Every row comes from one small tree of marks. Brackets hold a mark, then the marks that hang from it, in alphabetical order. Every link used is in the known rows. Which tree was each row made from?
Known rows
{pupe {fatir menar {topuza {fupel sano}}}}: [ 0.735 -0.405 -0.642 -0.445 -1.346 -0.481 -3.889  1.131  0.269 -1.712
 -0.895  0.515  0.969 -1.155  0.527 -0.535 -0.222 -1.442 -0.474 -0.228
  1.211]
{fupel sano {topuza {fatir pupe}}}: [ 0.744 -0.587 -1.445  0.910  0.017 -0.512 -0.430  1.300 -0.083  0.053
 -0.349 -0.963 -1.861 -3.817 -0.490 -0.418  2.000 -2.723 -0.007 -0.554
 -0.660]
{fupel {menar fatir} sano topuza}: [-0.247  0.522  1.537  0.723 -0.336 -1.150  0.831  0.999  0.911 -0.771
 -0.643 -0.916 -5.868  3.001  0.392 -0.850  4.470 -1.590 -1.837 -0.082
  1.795]
{gafu {fatir menar pupe topuza}}: [-0.308 -0.536 -0.970 -1.512  0.332  0.400  0.390  0.197 -4.581 -1.247
 -0.382  2.623 -0.723 -0.800  0.178 -0.293 -2.113  4.022 -1.836  0.242
 -0.198]
{pupe {fatir gafu}}: [ 0.780  0.023 -1.073 -1.045  1.412 -0.107 -0.361 -0.240  0.515  0.484
  1.032  0.366  1.965 -0.623 -1.214  0.623 -1.712  2.335  2.248 -1.182
 -1.551]
{fupel {topuza {fatir gafu}}}: [-0.220 -0.239 -0.975  0.282 -0.646 -0.031  0.513  1.788  1.606  0.653
 -0.065 -0.826 -2.808 -2.337 -1.362  0.425 -0.738 -0.525  0.900 -0.415
 -1.518]
{kuzop {menar {fatir pupe} {fupel sano}}}: [ 0.449  0.279  0.882  0.580  1.069  0.027  2.026 -0.678  1.154  1.883
  0.377 -1.075  0.049  0.319  2.267 -0.127  1.518 -0.916  0.862 -0.354
  0.785]
{kuzop {menar fupel}}: [-1.523 -0.131  0.936  0.109  0.128  0.732  0.057 -0.054 -0.517  2.013
  0.845 -1.096  0.645  0.705  0.941  1.265 -0.108  1.788  1.130 -0.202
  1.993]
{pupe fatir}: [ 0.038 -0.332 -0.818 -1.158  0.804  0.161 -1.420 -0.099 -2.513  0.743
  0.468 -0.709 -0.698 -1.343 -0.968  0.535 -1.308  2.245  1.673 -1.023
 -0.843]
{topuza {fatir menar pupe} {fupel sano}}: [ 1.024 -0.802 -0.305  1.282 -0.513 -0.063 -2.304 -0.059  1.429 -0.594
 -0.315 -0.272  2.010 -1.353 -0.912 -0.642  0.362 -3.645 -0.719  0.500
 -0.768]
{kuzop {menar {fatir gafu}}}: [-0.380  0.223  0.813 -0.515  1.118  0.048  2.477  0.859  3.215  2.651
  1.012 -0.859 -5.221  0.682  0.553  0.434 -1.377  2.625  2.095 -1.160
 -0.850]
{menar {fupel topuza}}: [-1.362  0.104  0.675  0.293 -1.226  0.598  0.310  0.171 -0.962  0.001
 -0.579 -0.918  0.228  0.744 -0.062  0.705  1.444 -0.471 -0.970  0.333
  2.075]
{kuzop {menar {fatir gafu} {fupel topuza}}}: [-0.284  0.429  1.111  0.451 -0.551  0.047  3.387  0.921  5.386  1.852
  0.056 -1.022 -1.389  0.645  1.729  0.468  0.400 -0.669  0.833 -0.075
  0.065]
{gafu {fatir menar pupe {topuza fupel}}}: [ 0.276 -0.888 -0.765 -0.866 -0.520  0.294 -0.094  0.522 -1.652 -1.823
 -0.759  2.910  0.865 -0.814  0.558 -0.487 -1.568  1.919 -1.926  0.201
 -0.462]
{fatir {menar fupel} pupe topuza}: [-0.890  0.366 -0.219 -0.875 -0.154  0.875  0.005 -1.649 -3.413 -0.804
 -0.372  1.003  2.724  0.371  0.179 -0.462 -1.186  1.330 -2.034  1.476
  0.874]
{fatir menar {topuza {fupel sano}}}: [-0.792 -0.242  0.717 -0.061 -2.012 -0.258 -3.627  1.699 -0.112 -1.888
 -1.068  0.531 -2.113  1.279  0.341 -0.517  0.627 -1.085 -1.759  0.016
  2.862]
{fupel {menar {fatir gafu}}}: [-0.391  1.029  1.493 -0.445  1.342 -0.371  2.355 -1.009  0.294  0.358
  0.814  0.050 -3.491  4.308 -0.610 -0.123  0.207  2.472  0.026  0.013
 -0.426]
{menar fatir fupel}: [-0.879  0.898  1.748 -0.196 -0.491  0.625  1.506 -1.194 -2.923  0.838
 -0.752 -1.593 -3.007  2.433  0.818  0.348 -0.256 -0.133 -0.127  0.296
  1.095]
{topuza {fupel menar}}: [-0.880 -0.342  1.264  0.271 -0.048 -0.109 -0.964 -0.278  0.122 -0.470
  0.504  0.286 -0.194  3.274 -0.943  0.193  1.405  0.854 -0.507 -0.106
  0.812]
{pupe {fatir topuza}}: [-0.001 -0.108 -1.612 -1.691  0.241  0.036 -1.935  0.614 -3.845  0.082
 -0.181 -0.004 -1.748 -2.931  0.240  0.161 -2.140  2.590  1.639 -1.003
 -0.557]
{menar fatir}: [-0.896  0.400  1.022 -0.882  0.367  0.237  1.200  0.193 -2.647  1.342
 -0.362 -1.479 -8.075  1.243 -0.319  0.024 -0.955  1.918  0.330 -0.784
 -0.409]
{fupel {menar {fatir topuza}}}: [-1.109  0.933  0.923 -1.013  0.295 -0.317  1.051 -0.316 -3.636  0.003
 -0.196 -0.225 -7.256  2.416  0.704 -0.540 -0.052  2.990 -0.536  0.222
  0.470]
{pupe {fatir gafu {topuza fupel}}}: [ 1.310 -0.129 -1.603 -0.923 -0.107 -0.368 -1.214  0.870  1.712 -0.710
  0.022  1.327  2.061 -2.257  0.318  0.085 -1.913  0.513  2.120 -1.147
 -1.522]

Write each row's tree
[-0.099 -0.089 -0.787  0.733 -0.682  0.580  1.017 -0.633 -1.282  0.432
 -0.497 -1.002  1.789 -2.521 -0.160  0.287  0.280 -1.952 -0.178  0.823
 -0.741]  {menar {fupel {topuza {fatir pupe}}}}
[ 1.096 -0.564 -0.735  0.643  0.080  0.295  0.148 -0.686  3.843 -0.076
  0.601  0.791  3.897 -1.143 -1.893 -0.319 -2.182 -1.687  0.125  0.647
 -3.378]  {topuza {fatir gafu menar pupe} fupel}
[ 0.568 -0.042 -1.070  0.615  1.025 -0.425  2.212 -0.257  2.392  0.029
  0.958  0.718  1.267 -0.965 -1.559 -0.381  0.734 -0.211  0.004  0.684
 -2.912]  {fupel menar {topuza {fatir gafu pupe}}}
[-0.481 -0.171 -0.090  1.052 -0.836  0.278  1.019  1.160  3.916  1.790
  0.509 -1.041  1.623 -1.953  0.888  1.079 -0.211 -0.877  1.665  0.173
  0.084]  {kuzop {menar {fupel {topuza {fatir gafu}}}}}
[-0.295 -0.776 -0.211 -0.953  1.099  0.544  0.865 -0.846 -3.076 -0.607
  0.222  1.992  0.703  0.636 -1.029  0.000 -1.229  3.551 -1.763  0.231
 -0.488]  {gafu {fatir menar pupe}}
[ 0.749 -0.083 -1.667 -0.078  1.862  0.235  1.169 -0.886 -0.873  1.309
  1.191  0.092  1.120 -2.646 -1.654  0.292 -2.460  1.194  2.002 -0.400
 -3.407]  {topuza {fatir gafu pupe}}
[ 0.693  1.056  0.140 -0.131  0.109 -0.141  1.256 -1.021 -3.593 -0.459
 -1.156 -0.197 -1.233 -0.151  2.437 -0.764  1.020 -1.589 -0.548  0.088
  1.217]  {menar {fatir pupe topuza} {fupel sano}}
[-0.226 -0.095  0.121  1.479 -0.659 -0.985 -1.530  1.265 -0.069 -0.807
 -0.154 -1.063 -2.574 -0.011 -0.313 -0.220  3.523 -2.141 -0.639  0.309
  1.538]  {fupel menar sano {topuza fatir}}
[-0.363 -0.465  0.508  1.014 -0.703 -0.152 -1.635  0.063 -0.436 -0.003
  0.265 -0.591 -0.764  0.450 -0.812  0.170 -0.032 -0.983  0.650  0.438
 -0.576]  {topuza fatir {fupel menar}}
[ 0.487  0.324 -0.656 -1.097  1.740  0.041  3.506  0.644  2.120  2.075
  0.874  0.402 -4.100 -1.832  1.464 -0.409 -2.151  2.742  1.910 -1.042
 -2.521]  {kuzop {menar {fatir gafu pupe topuza}}}
[ 1.069  0.054  1.255  0.871  0.848 -0.891  0.692 -0.792  1.856 -0.860
  0.039  0.239 -0.538  2.780  0.360 -1.005  3.251 -2.146 -0.827 -0.323
  0.043]  {topuza {fupel {menar {fatir pupe}} sano}}
[-0.862  0.110  0.618 -0.311  0.680  1.012  0.425 -2.484 -2.071 -0.148
  0.330  0.301  4.415  2.191 -1.226  0.013 -0.387  0.724 -2.094  1.518
  0.401]  {fatir {menar fupel} pupe}
[-0.840  0.080  0.553 -0.232 -1.793 -0.044 -2.065  0.523 -4.931 -2.470
 -1.377  1.771  1.115  1.539  1.881  0.265  0.289  1.129 -2.206  0.691
  4.114]  {gafu {fatir {menar {fupel sano}} topuza}}
[-1.118  0.691  1.382 -0.122 -0.207  0.581 -0.112 -1.266  1.030 -0.512
  0.447  0.511  4.343  4.234 -1.222  0.754 -0.892  1.047 -1.238  1.195
  1.702]  {fatir gafu {menar fupel}}
[-0.281 -0.566 -0.718  0.857 -0.132  0.523  1.480  0.257  1.851  2.047
  0.429 -1.216  1.865 -3.589  0.972  0.576  0.069 -0.961  0.952  0.412
 -0.861]  {kuzop {menar {fupel {topuza {fatir pupe}}}}}
[ 0.732  0.249 -1.832 -1.580  0.740 -0.210 -0.882  0.719 -1.149 -0.133
  0.428  0.976  0.538 -2.260  0.037  0.239 -2.552  2.553  2.271 -1.107
 -1.324]  {pupe {fatir gafu topuza}}
[ 0.517 -0.145 -0.825 -0.734  0.215  0.159  0.305 -0.159  2.965 -1.294
  0.265  2.456  3.102  0.155 -0.791 -0.816 -1.768  0.658 -1.144  0.348
 -1.748]  {fatir gafu menar pupe {topuza fupel}}
[ 1.048 -0.414 -1.251 -0.435 -0.771 -0.617 -3.265  1.358 -0.887 -1.131
 -0.721  0.292  0.264 -2.621  1.125 -0.229  0.117 -1.096  1.378 -1.262
  0.512]  {pupe {fatir {topuza {fupel sano}}}}
[-0.287  0.199  1.398  1.039 -1.087 -0.238  1.265  1.395  3.279  1.323
 -0.667 -1.939 -3.065  0.406  2.551  0.160  2.755 -2.274  0.000 -0.359
  2.460]  {kuzop {menar fatir {fupel sano topuza}}}
[ 0.400  0.416  0.178 -0.421  0.194  0.187 -0.708 -1.638  1.389 -0.459
  0.406  0.455  6.675  1.622 -0.894  0.627 -1.643  0.569  0.023  0.765
 -0.001]  {pupe {fatir gafu {menar fupel}}}
[ 0.287 -0.042  0.250  0.379 -1.229 -0.158 -2.203 -0.008  1.279 -1.184
 -0.822 -0.656  4.070  0.513  0.003  0.046  1.712 -2.611 -1.462  0.734
  2.023]  {pupe {fatir {menar {fupel sano topuza}}}}
[-0.157 -0.473 -0.613  1.003 -1.259 -0.563 -1.850  2.422 -0.437 -0.021
 -0.749 -1.701 -4.254 -2.541 -0.310  0.110  1.988 -2.743  0.120 -0.630
  1.164]  {fupel sano {topuza fatir}}
[-0.409  0.083  1.838  0.181 -0.250 -0.223  0.665 -0.416  0.912 -0.148
 -0.079 -0.378 -3.644  3.553 -0.109 -0.304  1.100  0.012 -0.596 -0.016
 -0.063]  {topuza {fupel {menar fatir}}}
[-0.787  0.180  0.834  0.990 -1.358 -0.155 -1.039  0.699 -0.419 -0.837
 -0.783 -0.904  1.316  1.120  0.637  0.464  3.554 -2.373 -1.174 -0.012
  3.516]  {menar {fupel sano topuza}}
[ 1.285 -0.519 -0.352  1.619  0.630 -0.662 -1.228 -0.709  0.439 -0.660
  0.415  0.166  2.600 -0.752 -0.311 -0.590  2.228 -3.248  0.383  0.177
 -1.052]  {topuza {fatir pupe} {fupel menar sano}}
[-0.048  0.107 -0.169 -0.816  2.009  0.486  1.459 -1.461  1.501  0.128
  1.348  1.428  2.970  1.880 -2.515 -0.170 -1.456  2.362 -1.065  0.386
 -1.759]  {fatir gafu menar pupe}
[ 0.048  1.013 -0.033 -0.848  0.197  0.585  2.569 -1.548 -3.740  0.342
 -0.975 -0.089 -1.939 -0.626  1.801 -0.612 -1.087  0.324 -0.273  0.418
 -0.506]  {menar {fatir pupe topuza} fupel}
[-0.339  0.085  0.342 -0.545 -0.421  0.535 -1.724 -1.394 -1.441 -0.233
 -0.151 -0.555  3.943  1.052 -0.610  0.506 -1.159  0.431 -0.543  0.893
  0.851]  {pupe {fatir {menar fupel}}}
[ 2.103 -0.490 -1.252  1.395  0.706 -0.508 -0.595  0.159  3.240 -0.287
  0.530  0.544  3.841 -2.362 -0.605 -0.220  0.399 -3.596  1.763 -0.691
 -2.061]  {topuza {fatir gafu pupe} {fupel sano}}
[ 0.426 -0.107  0.248  1.130 -0.045 -0.363 -0.681 -0.181  2.398 -0.267
  0.803  0.320  1.620  1.030 -1.036  0.298 -0.371 -0.916  1.333  0.281
 -1.555]  {topuza {fatir gafu} {fupel menar}}
